Each row was made from one walk, in order. Every step used is in the known rows, and no mark comes twice. Write each row's walk.
Known rows:
sito, koso, gesire, ruzu: [ 0.14  0.08 -0.20  0.00  0.11 -0.11  0.14  0.03 -0.08  0.43 -0.03  0.01
 -0.18  0.05 -0.10 -0.03 -0.01 -0.12  0.06  0.18]
tenet, ruzu: [ 0.26 -0.06  0.04 -0.03  0.00 -0.11  0.14 -0.06  0.28 -0.09 -0.13 -0.07
  0.15 -0.17 -0.12 -0.02  0.13 -0.09  0.18 -0.04]
vebokug, koso: [ 0.16 -0.02 -0.16  0.10  0.13 -0.09  0.12 -0.07  0.06  0.12 -0.12 -0.16
  0.09 -0.21  0.14 -0.11  0.07  0.03  0.08  0.09]
tenet, ruzu, suzev, tofam, gesire: [ 0.22 -0.23  0.29 -0.06  0.11  0.05  0.01 -0.05  0.85 -0.03 -0.16 -0.35
  0.22 -0.28 -0.09  0.33  0.31 -0.04  0.06 -0.28]
suzev, tofam, gesire: [ 0.11 -0.15  0.04  0.11  0.23 -0.04 -0.23  0.25  0.43  0.13 -0.03 -0.27
  0.04 -0.20  0.07  0.24  0.10  0.09  0.01  0.08]
gedado, ruzu: [ 0.20 -0.15 -0.05  0.13  0.21 -0.13  0.08 -0.10  0.31 -0.03 -0.02  0.05
  0.11 -0.16 -0.03  0.07  0.14 -0.01  0.24  0.08]
sito, koso, gesire: [ 0.26  0.07 -0.22 -0.03  0.11 -0.19  0.16  0.03 -0.21  0.27 -0.07 -0.07
 -0.08 -0.03 -0.07 -0.19  0.06 -0.06  0.13  0.21]
ruzu, suzev, tofam: [-0.06 -0.11  0.20 -0.11  0.08  0.04  0.05 -0.04  0.45  0.20 -0.23 -0.33
  0.11 -0.12  0.00  0.29  0.25  0.02 -0.04  0.00]
suzev, tofam, gesire, gedado: [ 0.10 -0.18  0.03  0.27  0.17  0.01 -0.33  0.34  0.43  0.25 -0.04 -0.23
  0.08 -0.07  0.14  0.39  0.12  0.24 -0.06  0.09]
gedado, ruzu, gesire, koso, novit: [ 0.29 -0.19  0.27 -0.14  0.17  0.07  0.07 -0.35  0.33 -0.06  0.10 -0.13
  0.26 -0.31  0.12  0.16  0.27 -0.28  0.38 -0.05]
gesire, gedado, ruzu, sito, koso: [ 0.16 -0.07 -0.40  0.46 -0.02 -0.14  0.01 -0.11  0.23  0.01 -0.12  0.09
 -0.11 -0.04 -0.11  0.09  0.17  0.14  0.14  0.03]
novit, koso, gesire: [ 0.31  0.09 -0.15  0.01  0.19 -0.19  0.27  0.16 -0.10  0.16  0.15 -0.14
  0.12 -0.01 -0.03 -0.26  0.02  0.04  0.25  0.11]
gedado, ruzu, suzev, tofam, gesire, geguge: [-0.03 -0.24  0.26  0.11  0.35 -0.02 -0.11 -0.02  0.86  0.04  0.06 -0.40
  0.22 -0.40  0.12  0.54  0.43  0.01  0.32 -0.39]
suzev, tofam, gesire, koso, novit: [ 0.19 -0.21  0.16 -0.03  0.20  0.15 -0.20  0.06  0.31  0.09  0.18 -0.40
  0.07 -0.23  0.26  0.04  0.12 -0.14  0.05  0.07]
ruzu, gesire, tofam: [ 0.00 -0.05  0.14 -0.07  0.08 -0.02 -0.24  0.06  0.21  0.21 -0.21 -0.21
  0.29 -0.12  0.00  0.54  0.20 -0.05  0.08  0.03]
suzev, tofam, gesire, gedado, ruzu, sito, koso: [ 0.17 -0.18 -0.32  0.55  0.12 -0.04 -0.20  0.06  0.57  0.06 -0.05 -0.12
 -0.17 -0.15 -0.02  0.32  0.19  0.21  0.06 -0.06]
novit, koso: [ 0.14  0.04 -0.29  0.10  0.11 -0.12  0.10  0.12  0.02  0.10 -0.01 -0.15
  0.21 -0.18  0.01 -0.21 -0.07  0.12  0.22  0.12]
novit, koso, gesire, ruzu, sito: [ 0.16  0.16 -0.17  0.20  0.06 -0.11  0.26  0.15  0.08  0.14  0.26 -0.02
 -0.16  0.13 -0.19 -0.17  0.00  0.00  0.13 -0.02]
tenet, ruzu, suzev: [ 0.24 -0.11  0.20 -0.14 -0.01 -0.04  0.23 -0.21  0.49 -0.07 -0.21 -0.14
  0.24 -0.20 -0.18  0.12  0.28 -0.11  0.15 -0.19]
ruzu, sito, koso: [ 0.07  0.09 -0.36  0.25 -0.08 -0.14  0.00 -0.01 -0.04  0.00 -0.17 -0.05
 -0.20 -0.17 -0.18 -0.14  0.11 -0.01  0.05  0.10]
suzev, tofam, gesire, koso: [ 0.05 -0.11  0.19 -0.04  0.24  0.01 -0.28  0.13  0.44  0.14  0.06 -0.38
  0.05 -0.24  0.21  0.05  0.21 -0.04  0.05  0.04]
koso, novit: [ 0.27 -0.12 -0.05  0.05  0.03  0.04  0.03  0.00 -0.05  0.05  0.03 -0.08
  0.11 -0.09  0.03 -0.03 -0.01 -0.10  0.10  0.21]

Write each row's walk:
[ 0.05  0.02  0.08 -0.11  0.18  0.06  0.31  0.06  0.42  0.43  0.06 -0.31
  0.08  0.09  0.00  0.17  0.09  0.03  0.04 -0.04] | novit, koso, gesire, ruzu, suzev, tofam
[ 0.22  0.11 -0.24  0.26 -0.05 -0.20  0.06  0.12 -0.14  0.19 -0.06 -0.02
 -0.26  0.15 -0.14 -0.07  0.19  0.10  0.02  0.07] | ruzu, sito, koso, gesire, gedado
[ 0.07 -0.21  0.22  0.16  0.16  0.02 -0.23  0.20  0.61  0.25 -0.14 -0.31
  0.18 -0.09  0.09  0.54  0.28  0.20 -0.09 -0.06] | ruzu, suzev, tofam, gesire, gedado
[ 0.24  0.14 -0.24  0.12 -0.01 -0.22  0.18  0.02 -0.17  0.08 -0.04 -0.07
 -0.29  0.01 -0.24 -0.23  0.16 -0.08  0.08  0.10] | ruzu, sito, koso, gesire
[ 0.33 -0.10 -0.24  0.20  0.20 -0.20  0.15 -0.06  0.04  0.28 -0.03  0.04
 -0.01  0.06  0.00  0.06  0.13  0.09  0.22  0.13] | sito, koso, gesire, gedado, ruzu
[ 0.01 -0.05  0.03  0.16  0.24 -0.16 -0.26  0.29  0.21  0.06  0.12 -0.22
  0.15 -0.38  0.11  0.19  0.19 -0.01  0.31 -0.16] | tofam, gesire, geguge
[ 0.17 -0.06  0.13 -0.01  0.23 -0.12 -0.22  0.09  0.22  0.03  0.10 -0.20
  0.12 -0.25  0.12 -0.10  0.21 -0.10  0.14  0.03] | tofam, gesire, koso
[ 0.18  0.06 -0.20  0.00  0.16 -0.08  0.10  0.23 -0.08  0.25  0.11 -0.24
  0.24  0.15  0.06  0.00  0.01  0.06  0.17  0.13] | novit, koso, gesire, tofam
[ 0.01 -0.27  0.17  0.15  0.15  0.04  0.04 -0.12  0.71  0.19 -0.18 -0.21
  0.20 -0.03  0.08  0.52  0.31  0.20  0.06 -0.07] | gesire, gedado, ruzu, suzev, tofam
[ 0.10  0.05 -0.31  0.39  0.03 -0.09 -0.19  0.10  0.23  0.09  0.01  0.04
 -0.26 -0.15 -0.21  0.07  0.02 -0.06 -0.01  0.02] | tofam, gesire, ruzu, sito, koso
[ 0.23 -0.03 -0.29  0.20  0.10 -0.14  0.06 -0.08  0.11  0.03  0.01 -0.07
 -0.13  0.15 -0.17  0.13  0.23 -0.07  0.16  0.02] | gedado, ruzu, sito, koso, gesire, tofam
[ 0.26 -0.36  0.33 -0.05  0.30  0.16 -0.02 -0.27  0.75 -0.02  0.17 -0.37
  0.23 -0.26  0.20  0.25  0.35 -0.18  0.18 -0.14] | gedado, ruzu, suzev, tofam, gesire, koso, novit
[ 0.31 -0.26 -0.33  0.56  0.08  0.10 -0.16 -0.01  0.46  0.02  0.06 -0.15
 -0.11 -0.11  0.03  0.30  0.10  0.10  0.08 -0.02] | suzev, tofam, gesire, gedado, ruzu, sito, koso, novit
[ 0.07 -0.19  0.22  0.01  0.21  0.01 -0.14  0.08  0.59  0.13 -0.11 -0.35
  0.14 -0.23 -0.02  0.39  0.27  0.02 -0.02 -0.07] | ruzu, suzev, tofam, gesire
[ 0.10 -0.03  0.15  0.07  0.06 -0.10 -0.15  0.09  0.20  0.23 -0.21 -0.04
  0.20 -0.14  0.01  0.46  0.21  0.10  0.11  0.04] | ruzu, gesire, gedado
[ 0.19 -0.11  0.16  0.00  0.23 -0.13  0.05 -0.20  0.42 -0.01 -0.12  0.00
  0.19 -0.30 -0.07  0.36  0.26 -0.08  0.33 -0.07] | gedado, ruzu, gesire
[ 0.21 -0.06  0.27 -0.24  0.06  0.05 -0.01 -0.19  0.07  0.07  0.03 -0.21
  0.25 -0.28  0.13  0.07  0.21 -0.27  0.22  0.03] | ruzu, gesire, koso, novit
[ 0.16 -0.29  0.21  0.09  0.33 -0.02 -0.04 -0.11  0.85  0.02 -0.04 -0.23
  0.18 -0.27 -0.02  0.44  0.32  0.02  0.12 -0.15] | gedado, ruzu, suzev, tofam, gesire
[ 0.00 -0.13  0.07  0.15  0.24  0.06 -0.25  0.25  0.55  0.29  0.04 -0.16
 -0.05 -0.13  0.04  0.37  0.02  0.01 -0.08  0.07] | suzev, tofam, gesire, ruzu
[ 0.19 -0.18 -0.01  0.05  0.19 -0.05  0.22 -0.17  0.44  0.37 -0.17 -0.24
  0.02  0.06  0.02  0.34  0.32  0.13  0.11 -0.01] | sito, koso, gesire, gedado, ruzu, suzev, tofam
[ 0.38 -0.01 -0.20  0.38  0.14 -0.20  0.27  0.08  0.21 -0.02  0.24  0.03
  0.01  0.15 -0.10 -0.05  0.16  0.20  0.30 -0.09] | novit, koso, gesire, gedado, ruzu, sito
